What can hang from each mark:
Q766: Q517
Q547: Q202 Q517 Q595 Q784
Q202: Q294 Q547
Q595: Q547 Q766
Q379: Q202
Q294: Q202
Q277: Q379
Q784: Q547
Q517: Q547 Q766

Every row comes from one small tree of marks. The marks that hang from a mark follow it in brackets, in the order of their numbers. Every link used is in the known rows. Which tree was each row made from?
Known rows:
Q766{Q517{Q547{Q202{Q294} Q784}}}: [-15  35  -6 -37 -27 -16 -12  -7   2  15  15  -2  21 -18 -40  13 -35 -25
  12  11 -11   2  -8  18 -21  42   0]
Q294{Q202{Q547{Q595 Q784}}}: [ 13 -60   0 -12   9  26 -20  43  -5   0  18 -31 -13  -4  49   4  -2  49
 -28  34  26  12   2  17  -2 -69  -5]
Q517{Q547 Q766}: [  8   3  21 -14 -16   1  27 -13  -6   3 -58  45  20  37  -3 -37   2  13
  35   0 -22  10 -22 -22  -2  16  27]
Q277{Q379{Q202{Q547}}}: [ 23 -47  -8  33  25  21  -9 -41  32 -14  -6  -3  10   1   9 -35  12   9
 -25   3  13   5 -16 -21  20 -62 -28]
Q379{Q202{Q294 Q547{Q595{Q766}}}}: [  5  -7   0  25  39 -20 -11 -22  -2 -17  -1   1   5 -26  26 -32  42  37
  -3   2 -34 -12   6   1  24 -12  17]
Q595{Q547{Q202} Q766{Q517}}: [ 25  46 -10  33 -29  25  19 -27  24   4  11 -21 -44 -34 -29   8 -20 -47
  33 -25  20  26   2  17  27  77  61]
Q784{Q547{Q595}}: [  9 -32   9 -24 -19  -2   2  25 -15  12   5  18  11   8  20 -17 -13   6
  -8  21  -3 -27   4 -33 -15 -30 -34]
Q595{Q547}: [ 13 -14  22  30  -4  20   9  -9   4 -18  10  -7 -55  -6  12 -13  -5  -3
  12 -39  21  16   1 -20  14   4  20]
Q547{Q202 Q517 Q784}: [-14  25 -14 -14 -18  10  12  17 -11   3 -12 -12   7  15 -19  35 -29 -46
  -2 -10  16  -1   5  19  -4  -3 -11]
Q766{Q517}: [ 22 -40  19  10 -17   7  -9 -26  17   5   7  -4 -41 -21 -20   3  -2  -7
  19  -8  23   9  -7 -12  -6  30   3]
Q202{Q294 Q547{Q517 Q595 Q784}}: [-28 -18   4  -8  25 -25  -8  31 -15  -4  12 -13  -2   0  21  30  34  35
 -33  17  -1 -13  14   5 -35 -33 -41]
Q277{Q379}: [ 12 -15   6  23   2  22  13 -29   9 -11  -2  19 -15  19 -14 -17  -6 -27
  -4 -14  26   9 -28 -29  13 -21 -16]
Q202{Q294 Q547{Q784}}: [  2  -5  -1  10  42   4 -33  17 -11 -21  17 -27  -5 -37  18   4   1   7
  -1  15  20  10  20  -3   8 -24  -4]
Q202{Q294 Q547{Q517}}: [-10  -4   2  11  40 -17 -23   6  -2   0  25   2  -1  -4  15  -9  32  37
  -5 -10   5   1  17 -29  -8  10 -12]
Q379{Q202}: [ 16 -45  18  15   5   3  -7 -35  11 -19 -19   3 -16  -2   4 -28  -3   7
  14 -28  -9  -9  -6 -14  20 -20  -6]
Q547{Q202{Q294} Q517 Q595}: [-46  13  -4 -33 -13 -25  20  19 -20  16  22  21   1  20  11   6  31  29
 -14 -13 -18 -19 -12  -6 -30  24 -25]
Q517{Q547{Q202 Q595{Q766} Q784}}: [-12  49  -5 -28 -26  -5  24   4 -13   3 -35  19  29  26 -20   3 -37 -44
  18  15 -27  -3  -5  25  -3   0  28]
Q277{Q379{Q202{Q547{Q595{Q766}}}}}: [ 23 -21  -8  42  19   6  12 -43  25 -16 -20  10  11   7  13 -30  28  -1
 -23  13  -9  -1 -18   0  23 -49  -9]
Q547{Q202{Q294} Q595 Q784}: [-29  12  -4 -31 -10  -7  12  31 -36  -1  17  -9   3 -13   9  17   1   2
  -4   8  -3  -9  -7  18 -15 -12 -10]
Q595{Q766{Q517}}: [ 36   4   8  32 -10   9  -4 -39  21  -2  -6   3 -37 -26 -36   6  -8 -39
  38  -6  10  13   0   0  25  59  42]
Q294{Q202{Q547}}: [ 26 -44  -5  11  22  34 -37  19   5   7  30 -13 -14  -7  41 -34  -7  50
  -4   1  33  19   8 -15  21 -25  25]
Q202{Q294 Q547}: [  2  -8   4  14  43  -1 -29   4  -7  -8  26  -6 -12 -27  29 -30  24  38
   8   0  15   6  14 -34  12  -1   6]
Q766{Q517{Q547{Q202{Q294} Q595}}}: [-28   7   5 -52 -36 -28   5  -7   1  33  24  28  12   1 -15 -18   7  35
  -3  11 -34  -8 -25  -4 -44  48 -15]
Q766{Q517{Q547{Q202 Q595}}}: [-11 -11   6 -47 -55 -15  16  -9  10  38   5  20   7  23 -14 -10  -9  19
  -2  17 -21  -4 -25  -2 -46  28 -14]
Q294{Q202}: [ 20 -36  10   3   0  30 -17   9  -3   1  23   1 -22   5  22 -27 -17  24
   9 -20  17  12 -10 -13  26  -2  25]
Q202{Q294 Q547{Q517{Q766} Q784}}: [ -5  17 -10   9  30  -7   6  23 -18 -11 -24 -10  21  -1   7  29  36  19
  -3  23  11   9  11  11   0   0   2]
Q202{Q294 Q547{Q595 Q784}}: [-13 -25   6  -7  28 -12 -17  30 -18 -11  18 -23  -6 -25  34  11  24  37
 -19  25   9  -3   9   1 -18 -43 -24]
Q784{Q547{Q202{Q294} Q517 Q595}}: [-36  31 -21 -45 -20 -28   9  43 -27  28  33  25  43   7   7   1   4   7
 -23  12 -25 -43   6 -15 -27  13 -47]

Write each row's tree:
[-17  42  -9   5   0  12   5  16 -13 -18  27 -33 -21 -32   1  16 -21 -24
   7 -25  17  12   4  13  16  13  20]  Q595{Q547{Q202{Q294} Q784}}
[ 11  35  15  51   5   7  20 -19  12 -19  -2   8 -44   9 -13  11   0 -43
  30 -50  -2  12  15  -2  29  41  39]  Q595{Q547{Q517} Q766}
[ -8  40 -26 -27  -1  -4 -17  29 -22  14  36  11  38 -26   1 -29 -26 -16
   9   8  -1 -23  13 -32  21  21  -1]  Q784{Q547{Q202{Q294}}}
[ 24 -49   2  23  26  13 -28 -11  14 -24 -23 -37   6 -20  14  -5  -8   1
 -12   9  13  -2  19  11  16 -66 -12]  Q379{Q202{Q547{Q784}}}
[ -2 -15   4  26  21  -4   2 -51   9 -26  12  19   3  -5 -11 -33  15  -2
 -12 -22 -16 -11 -33 -16  23 -19 -30]  Q277{Q379{Q202{Q294}}}
[  6   4   6 -33 -43  -4  -5 -20  19  30  -2  16   9   8 -30 -18 -34  -9
  16   2  -3   6 -13  -9 -20  46  10]  Q766{Q517{Q547{Q202}}}
[  2   4   0  19  15  -6   4  14  -2  -8 -22 -12  -6   9   3  37  16 -12
  -7  23   1  -1  21  23  -9 -29   1]  Q202{Q547{Q517 Q595{Q766} Q784}}
[ -1 -38  26 -32 -38 -18   3  -7  16  11 -19  10  -4  15 -26  21 -20  -2
  -9  25 -16  -4 -16  17 -49 -12 -32]  Q766{Q517{Q547{Q595 Q784}}}
[  0  16  19 -10 -10 -10  16  -7 -10 -13 -39  25  12  24 -17   2 -23 -39
  21  12 -33  -2  -5  15   0 -14  16]  Q517{Q547{Q595{Q766} Q784}}
[ 19  51  -8 -10 -33  -2   1 -34  22  22 -16  23  14   2 -49 -15 -36 -48
  39   1 -17  13  -7   5  10  72  48]  Q595{Q766{Q517{Q547{Q202}}}}
[ 11 -28 -11   7  20  22 -35  32   5   0  17 -29  -3   6  20  16 -16  14
 -24  12  30  13  20  17   9 -40  -2]  Q294{Q202{Q547{Q517 Q784}}}
[  2  12  -4 -30 -41   5  -7  -7  16  19 -11  -5  17   2 -41  16 -52 -39
   6  16   2   8  -7  18 -22  21   1]  Q766{Q517{Q547{Q202 Q784}}}
[-14   3  -4  11  38 -14 -23  20  -9 -13  16 -19   2 -11   4  25  13   7
 -13   4  11  -2  26   0  -6 -13 -19]  Q202{Q294 Q547{Q517 Q784}}
[-15  32  -4  10 -21  15  23  15   1  -7   0 -29 -26   5 -10  38 -27 -41
  -5 -29  22   7  13  22  -2  -2   2]  Q595{Q547{Q202 Q517 Q784}}
[-13 -17  16 -14 -20  -4  46  21 -22  -2 -60  10   1  40  -2  46  30   6
  -7  13  -5  -5 -18  24 -29 -23 -23]  Q547{Q517{Q766} Q595 Q784}
[  1  71 -11  32 -15  19  31 -10   6  -5   2   1 -23  11 -16   9 -11 -48
  23 -45   3  12  12   9  26  54  50]  Q595{Q547{Q202 Q517} Q766}
[-17  93 -18  28   6  -3  20  -9 -10  -8  24   5 -22  -8 -17   2   4 -35
  22 -48 -12   5  11   5  31  74  48]  Q595{Q547{Q202{Q294} Q517} Q766}
[  1  -7  -1  14  31 -18   4 -16   5  -7 -25   2  29   2  19 -15  57  56
  -6  -2 -24 -10   2  -3   9   1  -4]  Q379{Q202{Q294 Q547{Q517{Q766}}}}
[ -3 -50  -2 -12   5  11 -12  45  -3   9  16 -23  -5  23  34  24   5  47
 -42  24  17   4   9  23 -18 -58 -23]  Q294{Q202{Q547{Q517 Q595 Q784}}}
[ -3 -58  -3  18  13 -10  10 -25  29   1  -6   7  15  38  16 -10  42  36
 -60   7 -11 -19 -20 -11 -21 -71 -68]  Q277{Q379{Q202{Q547{Q517 Q595}}}}
[ 19 -15 -12   4   8  33  -2  35  -5   5 -25 -21  14  14  20  21   7  24
 -12  23  27  22   7  25  13 -27  16]  Q294{Q202{Q547{Q517{Q766} Q784}}}
[ -2  72 -12 -11 -15 -19  -5 -32  11  17  14  24  14 -20 -46 -18 -17 -35
  38  -1 -35   6  -9   2  12  96  49]  Q595{Q766{Q517{Q547{Q202{Q294}}}}}
[ -8 -18  -3  17  43 -22 -28  -5   6 -21   3 -24  21 -17   2  15  15  10
 -22  -1 -11 -17  21  14   4 -31 -31]  Q379{Q202{Q294 Q547{Q517 Q784}}}
[ 15  12  -4 -10 -15  -1  22  16 -10  12 -36  30  40  23  -7   6   0 -15
  11  12  -4 -21   7 -28   0  10 -11]  Q784{Q547{Q517{Q766}}}
